Each row was made from one small tree. The marks that hang from a mark follow it in brackets, in alphabetical order. Every link used is in the known rows. Write each row's tree.
Known rows
nikego[bagif lugun[nibog]]: [ 1.65  1.46  0.04  4.09 -0.90  0.41  1.16  1.25 -0.11 -0.52  1.06  0.29
  1.74 -0.11  1.95 -1.86  0.02 -0.25  0.07 -1.75 -0.90]
lugun[ledam nikego]: [-2.15 -1.01  0.64  1.75  0.17  1.29  0.98 -1.27  1.44 -1.13  1.50  0.24
  0.71  0.37  2.99  1.98  0.00  0.51  0.33 -2.02  2.19]
nidu[bagif limu lugun]: [ 0.18  0.82 -0.25  4.12 -1.02  0.00  3.03 -1.06  1.41 -3.91  2.21  0.50
  0.00  0.64  3.94  1.41  0.66 -0.35 -3.16  1.69  1.96]
lugun[nibog[bagif[ledam]] nikego[limu]]: [ 3.14 -0.78  0.16  0.64  0.60  0.46  1.31  1.49  2.68 -1.22  2.19  0.54
 -0.25  1.95  0.07  1.22  0.06  0.32  2.40 -1.48 -2.25]
lugun[nikego]: [ 1.07 -0.64  0.72  2.22  0.14  1.51  1.28 -0.82  0.36  0.30  1.67  0.16
  0.11  0.33  2.08  1.19  0.00  0.19  0.36 -1.49  2.55]
nibog[bagif lugun[ledam nikego[limu]]]: [-0.93 -0.34  0.06  0.84 -0.95 -0.54  2.12 -0.70  2.90 -4.35  1.49  0.41
 -0.64  1.64  1.86  1.11  1.31  0.09  2.24 -1.68  1.49]
nidu[bagif[ledam] limu[nibog]]: [ 1.63 -0.11 -0.05  4.71 -2.05  0.20  1.26 -0.63  1.31 -4.12  2.18  0.74
  1.82  1.74  2.78  0.75  0.10  0.29 -2.83  1.44  2.71]
nikego[bagif limu]: [ 0.82  0.61  1.41  1.87 -1.88  0.45  2.81  0.49  1.86 -0.52  1.65  0.27
  0.77  1.81  1.22 -0.30  1.68  0.35 -0.45 -1.41 -1.35]
nikego[limu lugun]: [ 1.34 -0.14  1.66  0.97 -2.13 -0.04  1.94 -1.38  2.02 -2.03  1.44 -0.01
  0.18  2.77  2.26 -2.45  1.44 -0.34  0.18 -2.10  0.92]
nidu[limu[ledam nibog[bagif]] lugun]: [ 1.19  1.09 -1.71  4.84 -2.15 -0.06  0.78  2.40  1.06 -1.71  1.85  0.61
 -1.19  0.49  2.41  1.36  0.41 -1.15 -1.84  2.74  3.24]
lugun[ledam[bagif] nikego[limu]]: [-3.41 -0.15  1.46  1.13 -0.44  1.01  2.32 -1.98  3.40  0.20  1.61  0.28
  0.35  3.05  3.59  1.54  0.43  1.45  1.15 -2.14  5.68]
nikego[limu[ledam[bagif] nibog]]: [-0.15  0.58  1.02  2.42 -2.55  0.85  0.96 -1.81  1.79  2.42  1.53  0.54
  0.36  2.94  3.39  0.34  0.26  0.59 -0.33 -0.14  7.50]
nikego[bagif limu lugun[ledam]]: [-1.97  0.75  1.63  2.25 -2.51 -0.81  2.47 -0.15  2.95 -2.86  1.14  0.24
  1.27  2.35  2.99 -2.31  1.83  0.52  0.86 -1.94 -1.46]
nikego[limu]: [ 0.93 -0.75  1.41 -0.19 -1.41  0.88  2.06 -1.18  2.15 -0.76  1.75  0.12
  0.45  2.35  1.21  0.24  0.89 -0.15 -1.03 -2.16  0.78]
nidu[bagif lugun[nibog]]: [ 1.43  0.17 -0.08  2.31  0.00  0.81  1.61 -2.12 -0.18 -2.40  2.11  0.67
  0.04 -1.11  3.34  1.78 -0.79 -0.45 -1.59  0.22  1.10]
lugun[ledam nibog]: [-1.98 -0.88 -0.36  1.08  0.07  1.38  0.18 -1.01  1.19 -0.75  1.43  0.46
  2.00 -0.08  2.31  1.85 -0.91 -0.57 -1.53 -2.69  0.35]
nidu[limu[ledam] lugun[nibog]]: [ 0.98  0.37 -2.08  3.36  0.27  0.70  0.76  1.24  2.84 -0.38  2.00  0.27
 -1.13  0.59  4.06  2.23 -0.55 -1.40 -1.82  1.29 -0.88]
nidu[bagif]: [ 0.55  0.08  1.03  2.88 -1.09  1.06  2.45 -3.26 -0.03 -0.66  1.61  0.65
  1.79  0.05  2.47  0.33  0.45  0.02 -2.32 -0.62  3.14]
limu[ledam nibog]: [ 0.97 -0.28 -0.04  2.90 -1.86  1.04 -0.53 -1.04  0.07  1.12  1.43  0.50
  0.58  0.30  2.70  0.62 -0.12 -0.62 -1.15  0.05  3.82]
limu[ledam nibog[lugun]]: [ 1.85  0.26 -0.86  2.94 -2.53  0.38 -0.61 -0.90 -0.09 -2.15  1.23  0.42
  0.24  0.16  3.63  0.30  0.32 -0.87 -1.00  0.23  5.02]
limu[ledam[bagif]]: [-0.76  1.48  0.28  3.51 -1.21  1.19  1.71 -1.12  1.12  2.30  1.25  0.53
  1.33  1.21  3.73  0.37  0.30 -0.02 -2.19 -0.42  7.64]
nikego[bagif[ledam] limu]: [ 2.12  0.19  1.91  1.59 -1.94 -0.31  2.65  1.83  2.65 -3.61  1.95  0.35
  1.06  2.18  1.28 -0.45  1.57  0.62 -0.51 -1.01 -2.40]
nibog[bagif lugun[nikego]]: [ 2.23  0.43 -0.55  3.21 -0.57  0.22  1.68  0.65 -0.10 -3.15  1.29  0.38
 -0.12 -0.23  1.33  0.80  0.90 -0.18  0.85 -1.18  4.03]

Write each row's tree
[ 3.20  0.68 -0.20  2.51 -1.62 -1.03  1.79  2.36  0.41 -7.37  1.34  0.63
  1.37 -0.11  1.07 -0.28  1.20 -0.71 -2.05 -0.95  3.13] : nibog[bagif[ledam] lugun]
[-3.00  0.30 -0.10  2.13  1.12  0.85  0.83  0.31  1.12 -1.41  1.80  0.40
 -0.42 -0.20  4.82  3.07 -1.46  0.76  0.37 -1.12  5.37] : nidu[lugun[ledam[bagif] nibog nikego]]
[-0.48 -0.24 -0.97  3.23 -1.61  0.01  0.06  0.09 -0.31 -4.33  1.19  0.65
  0.28 -0.53  1.94  1.65  0.20  0.05  1.32 -0.96  5.50] : limu[nibog[bagif lugun[ledam nikego]]]
[-1.68 -1.75  0.50 -0.42  0.80  1.53  0.70 -1.79  3.45  0.53  1.87  0.26
 -0.15  2.02  2.43  2.33 -0.59  0.48  2.44 -2.63 -1.88] : lugun[ledam nibog nikego[limu]]
[ 2.20  0.88 -1.34  3.79 -2.69 -0.20  0.01 -0.05 -0.46 -2.30  1.04  0.77
  0.18 -0.38  1.95  0.10  0.60 -1.03 -0.84  0.54  5.45] : limu[ledam nibog[bagif lugun]]
[ 1.17 -0.71  0.69  1.25 -2.40  0.87  0.14 -2.00  2.13  1.39  1.76  0.42
 -0.21  2.49  2.49  0.38  0.50 -0.18  0.08 -0.10  2.07] : nikego[limu[ledam nibog]]
[ 2.31  0.46 -0.89  4.48 -2.10 -0.99  0.98  4.48  0.81 -7.20  2.26  0.50
 -0.12  0.51  1.56  1.09  0.48 -0.44 -2.54  1.65  2.64] : nidu[limu[nibog[bagif[ledam]]] lugun]
[ 1.83  0.44 -0.37  3.52  0.66  0.86  1.20  2.27 -0.07 -1.08  2.00  0.23
 -1.11 -1.36  2.75  2.08 -0.75  0.19  1.61 -0.20 -1.63] : nidu[lugun[nibog nikego[bagif]]]
[ 1.79  0.80  0.03  2.63 -1.26 -0.08  1.95 -0.28  3.12 -0.69  1.43  0.34
 -1.58  1.96  3.93  0.36  1.68  0.41  3.06  0.43 -0.96] : nibog[lugun[nikego[bagif limu[ledam]]]]
[ 2.20 -0.21 -0.94  3.98  1.16  0.05  1.60  0.49  2.53 -4.39  2.69  0.56
 -1.11  0.62  4.37  2.69 -0.91  0.34 -0.02  1.97 -0.99] : nidu[bagif[ledam] limu lugun[nibog nikego]]
[ 1.52 -0.25 -0.07  2.54 -1.55  0.91  0.63 -0.92  1.91  2.63  1.70  0.60
 -1.51  2.11  1.20  0.96  0.62  0.19  3.08  0.49  2.15] : lugun[nikego[limu[ledam nibog[bagif]]]]
[ 0.20  0.59 -0.93  3.74 -0.89  0.20  1.73  1.21  2.85 -1.79  1.96  0.21
 -1.05  0.98  4.24  1.35  0.58 -1.15 -2.49  1.74  1.11] : nidu[limu[ledam] lugun]
[-0.13  0.24  0.70  2.67 -1.47  1.29  0.68 -1.94  2.14  3.58  1.70  0.51
 -1.06  3.01  3.77  1.39  0.00  1.13  2.19  0.23  7.53] : lugun[nikego[limu[ledam[bagif] nibog]]]
[-3.47  0.90  0.64  2.30 -1.13  0.16  2.13  0.12  0.88 -4.01  1.57  0.39
  0.92 -0.10  4.65  1.44  0.11  0.40 -2.92 -1.01  7.78] : nidu[lugun[ledam[bagif]]]
[ 1.31 -1.60  1.27  0.62 -1.29  1.49  0.44 -1.46  1.19  0.32  2.06  0.10
 -1.05  2.30  1.66  1.20  0.08  0.72  2.14 -1.30  2.42] : lugun[nikego[limu[nibog]]]
[-1.20 -0.58  1.23  2.14 -1.75 -0.08  1.14  0.89  1.81 -3.46  2.09  0.27
 -1.59  1.22  3.63  1.92  0.38  1.25  2.93  0.22 -0.16] : nidu[lugun[ledam nikego[bagif limu[nibog]]]]
[ 1.76  1.01 -0.72  3.24 -0.77  0.35  1.01  0.77 -0.29 -0.75  1.09  0.43
  1.49 -0.06  0.33 -1.60 -0.08 -0.78 -0.25 -2.04  1.25] : nikego[lugun[nibog[bagif]]]
[-1.73  0.38  1.41  2.57 -3.55 -0.74  0.88 -0.26  1.68 -2.95  1.19  0.30
  1.12  2.20  2.90 -2.05  1.04  0.70  1.43 -1.37  0.36] : nikego[bagif limu[nibog] lugun[ledam]]
[-1.19 -0.77 -0.26  1.92 -2.47 -0.05 -0.35 -1.09 -0.10 -5.51  1.19  0.38
  1.27  0.04  3.30  1.08  0.04 -0.42 -1.56 -1.67  5.26] : limu[nibog[lugun[ledam]]]
[-4.16  1.25 -0.32  3.92 -0.97  0.07  2.46  1.32  2.68 -3.99  1.78  0.34
  0.78  1.27  4.82  1.91  0.19  0.19 -3.61  0.09  6.65] : nidu[limu lugun[ledam[bagif]]]
[ 1.39  0.19  0.11  2.08 -2.72  0.43  0.84 -0.61  1.67  1.41  1.65  0.67
 -0.31  2.00  0.78  0.19  0.91 -0.53  0.40  0.18  2.35] : nikego[limu[ledam nibog[bagif]]]
[ 2.66 -0.28  1.72  2.18 -2.84 -0.17  1.13  2.06  1.50 -3.48  2.00  0.42
  1.00  2.03  1.28 -0.31  0.90  0.87 -0.02 -0.50 -0.27] : nikego[bagif[ledam] limu[nibog]]
[ 1.49  0.65 -0.78  4.18 -2.20  0.65  0.11  0.03 -0.36  1.45  1.26  0.82
  0.83 -0.09  0.97  0.43  0.27 -0.60 -0.92  0.47  4.08] : limu[ledam nibog[bagif]]
